Known rows, with every step that occurs
v f b c g: 4,-14,-4,20,9,-4,9,14,8,-10,-21,-6,1,5,33,-15,1,3,-3,37,8,-11,-2,-17,-26,14,22,2,-10,24,8
a f: -1,18,5,7,12,16,-7,-3,-22,-6,2,-3,-4,5,-3,9,-1,13,7,-5,-7,1,-9,10,13,-2,-4,-17,6,-1,-4
c g: 15,-6,6,11,-28,-16,6,26,3,-1,-14,6,-7,11,13,-7,-15,-13,-16,-10,4,2,2,8,-28,5,15,-4,14,11,13
z c: 6,21,6,-15,5,-3,4,7,-30,-7,2,-14,-3,6,-22,-8,-23,-17,-13,-38,7,-15,11,-6,0,-16,12,-6,2,7,-11
e f y: 14,-7,22,-1,0,5,4,-3,-9,8,29,4,10,-12,12,-11,2,8,9,2,-13,-4,-32,21,-20,6,-16,-6,0,-2,-3
g f b c: -39,0,-10,2,10,-3,5,-12,17,-3,-17,-21,3,25,23,-17,11,20,-19,38,2,-7,-21,-8,17,-3,-7,13,-14,6,-17
z f v: -20,5,-16,-13,3,-1,10,-5,1,-12,12,13,-20,-17,-11,26,11,-4,26,3,-6,11,-10,14,36,-26,-22,14,-6,-23,-2
b c g f: -11,-16,-15,24,-11,-18,-2,16,9,-3,-25,4,12,32,40,-23,-11,4,-38,19,13,4,-5,4,-24,15,-10,17,6,-1,7
z f: 1,14,-6,-6,-1,-4,4,-9,-10,-3,1,-4,-10,11,-13,17,0,-8,14,12,-2,-6,-8,8,24,4,-12,-4,-13,-18,-5
e f: 18,-1,23,4,-6,-5,-7,3,-14,1,19,2,18,-5,19,-14,6,-4,17,-11,3,-5,-23,20,-23,18,9,-26,10,-10,-3
y f b c z: 18,25,-21,-3,-3,1,21,-2,38,-5,-23,-13,-4,10,-9,-26,13,11,15,9,-7,-2,-6,-18,-22,15,20,5,-31,6,11
w f: -10,21,0,-6,5,-2,-8,6,11,-1,-9,-22,-10,-17,1,15,-1,-1,-8,-21,-10,-27,-1,17,-21,-22,23,-4,6,-4,-2
w f b: -21,20,4,-9,-4,13,5,1,33,6,-15,-33,-23,-20,0,14,14,7,-9,0,-10,-31,-3,3,0,-30,29,-7,-4,11,-4
s f e: -11,8,25,-9,5,0,6,-22,6,11,5,-27,-11,-16,-7,25,10,12,15,-11,-6,-5,6,15,-5,4,-36,-25,9,-23,10
g f: -27,3,-5,5,-11,-4,-7,-1,-13,5,6,4,9,12,20,2,3,8,-17,-4,-1,-6,-10,5,6,-7,-4,-7,1,-2,-11
g f b: -38,2,-1,2,-22,11,5,-6,7,13,-1,-8,-3,8,17,2,18,17,-19,19,1,-10,-12,-9,26,-15,0,-8,-7,11,-11
g f z: -16,-21,-2,6,7,1,-19,-18,-3,1,12,15,25,17,0,1,3,10,-11,14,-4,3,3,-7,12,11,-10,11,6,3,-18
z f a: -13,2,-6,-10,8,-7,-7,-13,-12,2,12,9,-5,-4,-15,24,10,-11,29,3,-4,26,-2,1,54,6,-11,2,-4,-13,4
a f z c: 17,3,5,1,33,37,-16,-17,-30,-9,12,3,12,6,-40,1,-14,8,-7,-11,1,-1,26,-19,28,6,-10,7,4,4,-8
p f: 8,-12,13,12,18,-5,-7,12,-5,23,-1,-5,-5,-11,4,-4,4,2,-1,-7,5,-1,-26,14,-4,-22,18,4,5,7,-15
b c g: 13,-6,-4,10,2,-30,8,21,9,-15,-31,-7,0,25,17,-23,-24,-10,-18,11,6,5,-7,8,-38,18,6,14,10,5,9
s f: 13,14,12,-22,11,6,4,-15,-3,-4,-2,-27,-6,-12,6,15,6,5,17,-13,-7,-10,6,17,-14,16,4,-22,5,-27,6
r f b c g: 12,8,-3,-10,-20,-7,23,13,20,-13,-22,4,-11,32,21,-18,-1,-13,-26,39,16,2,23,0,3,9,5,-5,-9,13,10
b f: 5,16,-3,-2,-15,1,-18,14,-18,6,-11,-12,-8,-9,-6,7,-15,-19,2,13,9,-15,-16,-6,2,-22,20,-31,1,0,-21
w f z c g: 21,-12,0,4,-3,18,-13,13,16,4,-13,1,2,-8,-17,1,-17,-14,-40,-26,7,-19,48,-15,-30,-8,19,22,15,8,13
y f e: -11,14,9,3,-19,-9,11,-6,-2,18,13,-3,1,2,-23,8,5,8,23,-27,-1,-7,-19,7,2,-5,-17,-33,-13,9,-1
y f b: 2,18,1,-12,-23,13,21,-5,8,11,-1,-15,-5,2,-12,-2,16,10,26,-8,-4,-16,-20,-6,16,-1,30,-32,-27,20,-4
s f v: -6,3,4,-27,16,6,9,-12,9,-13,9,-9,-17,-40,10,25,16,9,31,-22,-11,4,2,25,-3,-12,-6,-2,9,-30,8
s f y: 10,9,12,-26,17,15,13,-17,2,4,11,-23,-15,-18,0,19,0,16,11,-1,-23,-12,-3,19,-14,5,-22,1,-5,-18,4
f b: -12,11,12,-12,-8,-2,18,-1,10,-2,-7,-22,-16,1,-6,1,4,2,2,9,-5,-8,-14,-4,15,-13,18,-11,-4,19,-10
e f v: -3,-11,14,-2,-3,-7,-2,3,-3,-9,29,18,7,-32,21,-5,17,1,29,-18,0,10,-25,28,-11,-11,1,-7,17,-14,0

Rows
16,-6,9,-13,23,4,-6,-10,-22,-11,8,-3,12,9,-40,-7,-24,-13,-9,-19,3,-6,23,-18,8,3,7,13,3,9,-15 | f z c
-27,-18,-18,11,-33,12,5,23,-8,6,7,30,-7,-11,21,-4,-5,-5,-42,-36,21,10,25,-4,2,-36,-13,22,13,0,13 | z c g f v
14,-2,-7,5,-23,-1,25,11,28,3,-31,-12,-4,23,10,-25,5,8,3,15,8,-6,-16,-7,-15,20,25,-10,-24,20,14 | y f b c g
6,8,-21,0,-1,-5,-7,-6,10,2,7,23,-12,-11,-16,15,15,-14,22,-1,-9,38,23,-11,25,9,-14,20,-4,-20,23 | c z f a
17,19,-17,1,23,-26,3,6,20,-27,-23,-10,0,12,0,-26,-13,-9,-7,4,-9,8,4,-5,-43,12,3,28,0,-11,4 | b c z
-11,19,-8,-30,-7,-6,11,5,-9,-23,23,32,-9,-12,3,14,5,-15,13,-12,2,12,19,24,24,-34,-6,-6,1,-7,-4 | r f v
-38,-21,-4,34,-16,-23,1,8,18,12,-16,4,6,29,26,-12,-4,12,-44,20,13,9,-6,3,-17,4,-50,16,14,1,9 | b c g f e
-6,10,-12,-13,-8,-2,13,3,0,-6,15,14,-5,-21,-8,8,9,5,41,-39,-6,3,-22,16,5,-23,13,-12,-14,0,0 | y f v
12,-7,-7,16,29,1,7,7,47,13,-30,-17,-15,-8,5,-28,17,12,-13,31,2,8,-11,-12,-18,-15,13,38,-9,8,-2 | p f b c z
1,11,-5,-6,-9,13,-8,12,-14,15,2,-10,-19,-17,-15,8,-21,-7,-6,24,-7,-16,-23,-6,3,-32,-6,-8,-7,7,-24 | b f y
30,3,0,-15,8,17,-1,-13,-21,1,16,5,21,9,-46,-10,-13,-4,15,-35,6,-14,17,-18,8,11,18,-10,-21,12,-11 | y f z c
13,15,-21,-2,-4,12,16,-4,17,5,9,12,-23,-5,-22,13,1,0,-3,20,-24,5,10,-6,-2,-5,-40,37,-20,-19,13 | c z f y
-7,4,-3,-4,-7,-6,-29,10,-21,12,-2,0,-6,-24,-7,12,-6,-19,19,3,7,16,-8,-12,30,-19,21,-24,11,6,-12 | b f a
-4,-40,-13,25,8,-14,-12,-2,17,-6,-19,16,26,35,21,-21,-10,9,-33,37,6,13,8,-8,-18,33,-14,35,8,4,0 | b c g f z
-4,-8,-8,17,-39,13,0,23,-20,17,-2,16,5,18,18,-13,-13,-8,-53,-28,24,-6,26,-12,-10,-7,-2,1,7,6,10 | z c g f
-13,12,-12,-9,19,-2,18,-18,18,-11,-22,-30,-16,23,-11,-2,8,5,9,54,-2,-7,-19,-5,38,8,-15,12,-28,-10,-9 | z f b c
28,-26,27,6,14,-2,-18,-15,-6,-3,23,13,33,-3,-1,-14,6,2,23,8,-4,5,-11,6,-14,34,3,-10,13,-6,-7 | e f z
9,-4,7,9,32,20,-17,-18,-13,-12,8,8,14,7,-21,9,-2,18,11,15,-13,9,5,-3,21,16,-7,3,8,4,-9 | a f z
-17,-20,-7,14,-30,7,-11,17,-23,21,8,30,8,4,17,-5,-5,-9,-37,-36,22,25,34,-18,18,-4,-1,10,17,13,20 | z c g f a
-36,-21,6,35,-47,-8,-1,13,9,29,2,19,0,13,22,5,3,9,-40,-1,11,9,5,2,-8,-8,-43,-5,17,5,15 | c g f e
-8,-6,1,5,26,-10,-19,1,-35,-4,26,20,17,-25,11,17,7,-6,40,-14,-3,14,3,-9,12,3,23,-11,5,17,1 | v f a
18,21,-20,2,-9,1,6,0,12,-3,-4,10,-13,3,-14,8,5,-11,6,9,-7,7,15,-7,-2,7,-16,13,-11,-26,16 | c z f
14,-19,4,9,37,0,-20,-13,-23,-15,20,15,28,-9,-6,9,-3,-1,28,15,-8,-8,9,-17,-10,18,16,0,-3,14,-14 | v f z
6,-15,24,1,4,-11,-18,-3,-16,6,28,16,23,-17,17,-8,16,-4,33,-18,1,25,-17,15,8,18,11,-19,20,-3,7 | e f a
31,-23,6,3,-8,4,-3,11,-8,-3,-5,14,8,13,-24,-14,-27,-19,-29,-16,12,1,38,-22,-15,12,9,17,14,16,7 | f z c g
24,-11,17,-21,30,10,-5,-33,6,-8,3,-17,11,-10,-13,16,4,6,25,6,-13,-1,18,5,-6,35,-2,-2,7,-20,-1 | s f z
